Each row comes from the steps of one walk. Every step used is in the known rows, and no mark comes twice. Write the walk behind each row, first mark first.
Known rows:
B > N: 11.0  1.4  -67.1  33.0  -30.0  5.5  -1.9  28.9  -2.4  23.0  -5.3  33.4  -4.1  -9.8  5.9  -12.8  -14.8  18.8  14.8  -10.3  -9.7  -25.2  -5.5
B > N > U > P > D > W > E: -6.0  -4.3  -33.7  2.3  13.0  -28.8  21.3  14.0  -8.1  31.4  -22.4  -56.9  -36.1  -9.4  5.5  -14.7  7.3  -4.8  12.9  38.5  4.3  -6.3  2.9
D > W > B > P: -21.8  -10.3  22.8  22.4  -34.5  7.7  24.5  -29.1  3.2  14.2  -19.9  -1.9  10.3  -9.3  19.5  11.2  3.7  -11.5  -18.1  -9.5  27.5  2.9  5.5
P > D > W: 14.1  -39.2  39.4  6.5  0.3  16.9  21.7  -15.6  -18.6  -26.3  1.9  -12.4  56.2  13.8  40.0  23.5  -32.0  -19.6  33.2  -12.9  -19.7  -5.6  -6.1
W > B > P: -29.9  -1.7  -1.6  17.5  -40.5  29.2  -14.0  1.0  34.6  9.7  -1.6  40.4  -15.2  16.9  -8.3  14.4  -4.6  9.2  -21.4  -19.2  23.6  -13.8  10.8
U > P: 40.9  4.1  4.2  -8.2  -5.3  -11.0  13.8  16.0  26.3  -3.4  19.5  12.6  12.4  -1.8  1.8  -0.1  25.6  43.5  35.8  -6.6  -16.6  19.5  -45.3
E > P: 31.6  3.6  17.6  -36.1  23.3  0.4  0.7  21.4  7.8  -16.3  35.1  47.4  -11.9  13.2  -15.9  24.3  16.4  27.1  -11.8  -21.2  -31.8  24.5  -30.9
N > U > P > D > W: 18.4  -24.3  19.0  -2.3  37.8  -16.9  16.7  -8.2  -3.8  0.2  -3.2  -46.4  -8.7  -0.8  24.5  -23.3  -7.6  -13.8  14.2  17.4  -6.5  27.4  -6.5
B > N > E > P > D: -14.8  24.2  -36.5  -18.3  25.9  -25.6  -20.6  29.4  -13.4  6.7  23.4  -10.2  -45.3  4.2  -27.8  -23.0  13.2  21.8  4.2  10.0  -17.1  2.1  2.1
B > N > E: -15.9  28.6  -62.7  28.8  -0.2  -4.6  -27.9  27.0  -7.9  22.5  -7.0  9.5  -29.0  -31.1  -7.4  -38.8  3.2  25.8  8.6  9.2  9.3  -6.8  11.1
N > B: -9.7  19.0  4.1  43.8  9.5  58.0  -42.9  -13.9  -2.6  -1.9  -22.9  28.3  7.9  -13.8  14.1  -40.6  -42.8  -4.0  -4.2  -28.9  14.0  -10.8  22.1
W > B > N > U > P: -20.1  13.3  -46.7  20.3  -20.4  5.5  -5.4  9.4  13.6  32.0  -28.3  -1.5  -38.9  -0.6  -1.3  -11.9  -25.7  -22.1  -12.1  14.5  15.6  -18.9  19.8
D > W > B: -9.5  -8.2  27.4  24.4  -25.6  26.7  24.4  -29.9  -6.3  -0.2  -36.0  7.4  39.6  -17.4  34.2  27.0  -23.4  -32.4  -6.9  -8.3  16.9  -2.4  7.8
U > N > B > P: -2.7  3.2  -45.9  29.0  -14.8  7.6  1.7  -13.4  -2.3  21.9  -3.9  21.3  1.3  1.6  8.3  -47.9  -7.4  3.5  -31.2  -41.2  22.4  -16.8  0.9
N > E: -10.8  23.8  -1.0  15.5  30.8  21.5  -41.4  9.7  3.0  -10.2  -3.5  25.8  -4.1  -34.5  -0.5  -26.4  4.7  24.2  3.7  4.2  16.3  22.7  10.0
E > W > B: 25.3  -2.9  2.2  2.1  -53.0  15.2  -8.2  -16.1  22.9  -6.2  -17.6  47.3  34.7  -2.2  -21.9  32.1  -3.9  -25.8  -35.2  -5.5  3.9  -21.6  6.4
E > P > D > W > B > N: -3.8  -9.0  27.3  -42.0  9.4  -17.5  28.7  -3.1  -16.3  -11.9  24.6  -18.0  -5.2  39.4  -7.5  35.9  -5.4  -17.5  -5.4  -5.3  -33.9  -1.6  -8.0
D > P: 38.0  7.1  16.5  14.4  -11.0  1.6  11.3  13.0  -8.3  2.7  15.9  15.3  -7.9  13.3  15.0  16.7  8.2  17.5  11.2  -26.5  19.9  16.9  -27.3
E > P > D > W > B > N > U: -6.7  -11.5  21.2  -38.0  27.9  -19.9  20.8  -4.9  -19.0  -3.3  12.0  -30.4  -27.7  31.9  -4.8  17.8  -13.1  -32.7  -20.1  5.5  -24.8  4.4  4.1
P > D: 14.5  -34.2  19.7  1.3  0.9  33.4  -6.5  10.4  -0.6  -31.9  15.1  24.8  43.4  29.4  21.2  23.8  -40.7  -4.4  32.4  -19.9  -28.8  -16.5  -4.7
D > W: 20.5  -16.0  19.4  25.2  -9.3  11.0  26.1  -16.6  -14.5  -3.8  -18.2  8.9  45.7  -30.8  39.6  7.9  -5.4  -4.3  10.5  -13.2  2.7  11.5  -11.2

Write each row's walk:
-8.8  8.0  18.0  -18.4  -1.4  -34.0  23.2  -8.6  -0.1  0.4  9.2  -65.2  1.3  11.0  2.4  -6.6  15.1  2.2  38.8  22.4  -4.8  6.8  -11.1 -> U > P > D > W > B > N > E
-22.3  28.7  1.1  0.1  -12.5  -7.9  -42.2  -14.6  22.3  2.6  -2.8  12.1  -20.2  -21.5  -43.9  -18.3  40.6  7.8  -42.5  15.7  33.4  9.8  21.6 -> N > E > W > B > P
32.4  -21.3  41.1  -20.9  1.3  -24.8  38.5  -6.3  4.7  -16.2  23.8  -38.6  36.7  16.0  18.7  12.3  14.0  13.6  51.6  0.7  -24.8  16.0  -40.3 -> U > P > D > W
8.5  -9.1  -44.6  13.4  7.7  -37.4  23.1  7.8  -14.3  30.8  -9.9  -53.5  -29.8  -5.9  13.4  -38.0  -5.9  -7.5  17.4  20.3  -9.2  -2.6  -1.4 -> B > N > U > P > D > W
-41.6  26.0  -18.0  -11.9  -0.9  4.4  -22.8  9.5  0.7  2.5  -0.3  0.2  -36.1  18.6  -25.7  8.3  -17.9  -15.0  -11.5  10.4  4.2  -19.8  27.7 -> W > B > N > E > P > D
-17.7  -26.0  15.5  11.3  -23.2  15.0  22.7  -17.4  -18.5  -7.1  -14.2  -22.8  38.2  21.6  30.6  27.9  -44.3  -40.8  19.8  -3.9  -10.2  -29.3  14.2 -> P > D > W > B > N
-5.9  35.2  17.7  -29.4  54.7  -5.1  -33.5  15.5  1.6  -15.4  24.7  19.9  -35.1  -16.9  -29.4  -13.2  32.6  31.7  -15.7  4.6  -1.5  42.9  -3.9 -> N > E > P
-6.7  4.1  1.1  -35.5  23.3  -25.7  25.3  -15.5  -22.9  -10.3  7.2  -13.9  6.7  6.9  1.5  5.9  8.4  -25.7  -27.9  -2.1  3.9  8.1  1.6 -> U > N > E > P > D > W > B
34.2  -15.7  26.0  -24.3  1.9  -11.0  15.0  13.9  19.8  -21.9  34.4  -11.0  25.2  31.9  4.0  12.4  7.2  28.5  52.1  -4.9  -30.9  8.4  -37.6 -> U > P > D
-3.8  -29.9  52.6  -9.2  7.5  27.8  17.7  -8.2  -9.0  -25.4  -14.5  -14.6  48.7  6.2  27.5  50.8  -14.0  -16.2  26.2  9.8  -3.6  -8.7  1.1 -> P > D > W > E
-12.3  29.1  5.6  0.5  -5.2  6.8  -42.3  -14.4  14.7  -7.4  -17.2  18.9  0.2  -30.5  -33.8  -7.6  17.5  -8.8  -32.1  18.0  25.7  7.5  24.9 -> N > E > W > B
15.4  4.1  -38.1  9.5  -66.1  -1.0  -3.3  -8.2  14.8  14.6  -18.9  34.0  13.6  -2.4  -30.6  17.7  -2.2  -23.8  -32.1  2.0  2.4  -37.8  11.0 -> E > W > B > N
-34.2  0.0  24.9  30.6  5.2  24.1  -20.2  -27.8  -7.1  5.5  -0.6  -26.6  -7.1  11.0  8.1  -49.9  -17.0  -1.0  -6.1  -26.6  17.9  -6.6  21.5 -> N > B > P > D > W
-6.5  -35.3  21.4  4.0  -15.1  -9.3  16.5  -7.4  4.7  -0.4  28.2  -14.9  6.9  21.5  9.9  -0.2  14.7  21.7  10.6  -20.5  -2.6  4.3  -11.2 -> B > P > D > W
3.5  -2.4  -76.4  41.4  2.5  1.0  -10.6  25.9  -8.7  35.4  -22.3  11.6  -35.6  -22.4  9.5  -39.3  -27.5  -5.8  -7.3  5.5  1.6  -15.6  17.3 -> B > N > U
-10.4  18.8  33.8  -43.1  60.7  -7.5  -33.1  13.2  -3.7  -31.2  37.2  2.7  -24.8  7.7  -25.7  -5.4  18.9  20.2  -2.4  5.5  -13.2  32.3  -2.3 -> N > E > P > D
-9.5  -33.4  47.8  4.4  -13.2  29.1  17.9  -25.7  -12.1  -22.7  -12.3  -11.8  52.4  23.5  36.6  37.7  -45.4  -42.1  19.6  -8.6  -7.1  -17.3  11.5 -> P > D > W > B
4.3  2.6  50.7  -27.6  19.4  1.5  29.4  -5.0  -2.8  -7.9  -15.6  0.3  7.7  -22.7  2.7  53.6  38.0  8.3  -11.9  16.5  5.8  23.2  -17.2 -> D > W > E > P
10.0  24.3  -0.4  0.9  8.6  -4.8  -37.5  -4.2  6.3  -9.6  -0.8  19.2  4.5  -38.8  -29.8  -21.3  32.0  13.8  -19.4  14.6  13.1  17.4  9.6 -> N > E > W
2.2  27.3  -62.7  16.8  -14.9  -26.3  -25.1  14.6  -4.5  23.8  -7.4  6.7  -21.1  -33.4  -29.7  -36.7  24.8  16.2  -12.5  17.6  4.9  -9.6  10.8 -> B > N > E > W
-2.9  -1.7  49.2  -58.2  36.3  20.9  -6.1  27.1  18.8  -29.4  12.5  23.3  -9.1  25.5  -25.2  74.8  22.5  19.6  -1.7  15.3  -13.0  4.5  -12.1 -> W > E > P > D
14.0  6.0  -69.9  21.8  2.5  -25.2  4.2  26.9  0.2  38.0  -10.0  -14.8  -47.1  -14.8  0.3  -45.2  0.1  11.4  7.7  15.7  -3.1  -1.4  -4.0 -> B > N > U > P
-3.9  -1.1  -32.0  -14.9  -20.4  -27.9  2.9  -14.6  4.6  2.1  8.2  1.7  9.9  9.4  -24.0  -11.6  24.2  -14.5  -40.1  -0.1  21.0  -12.6  9.9 -> U > N > E > W > B > P > D
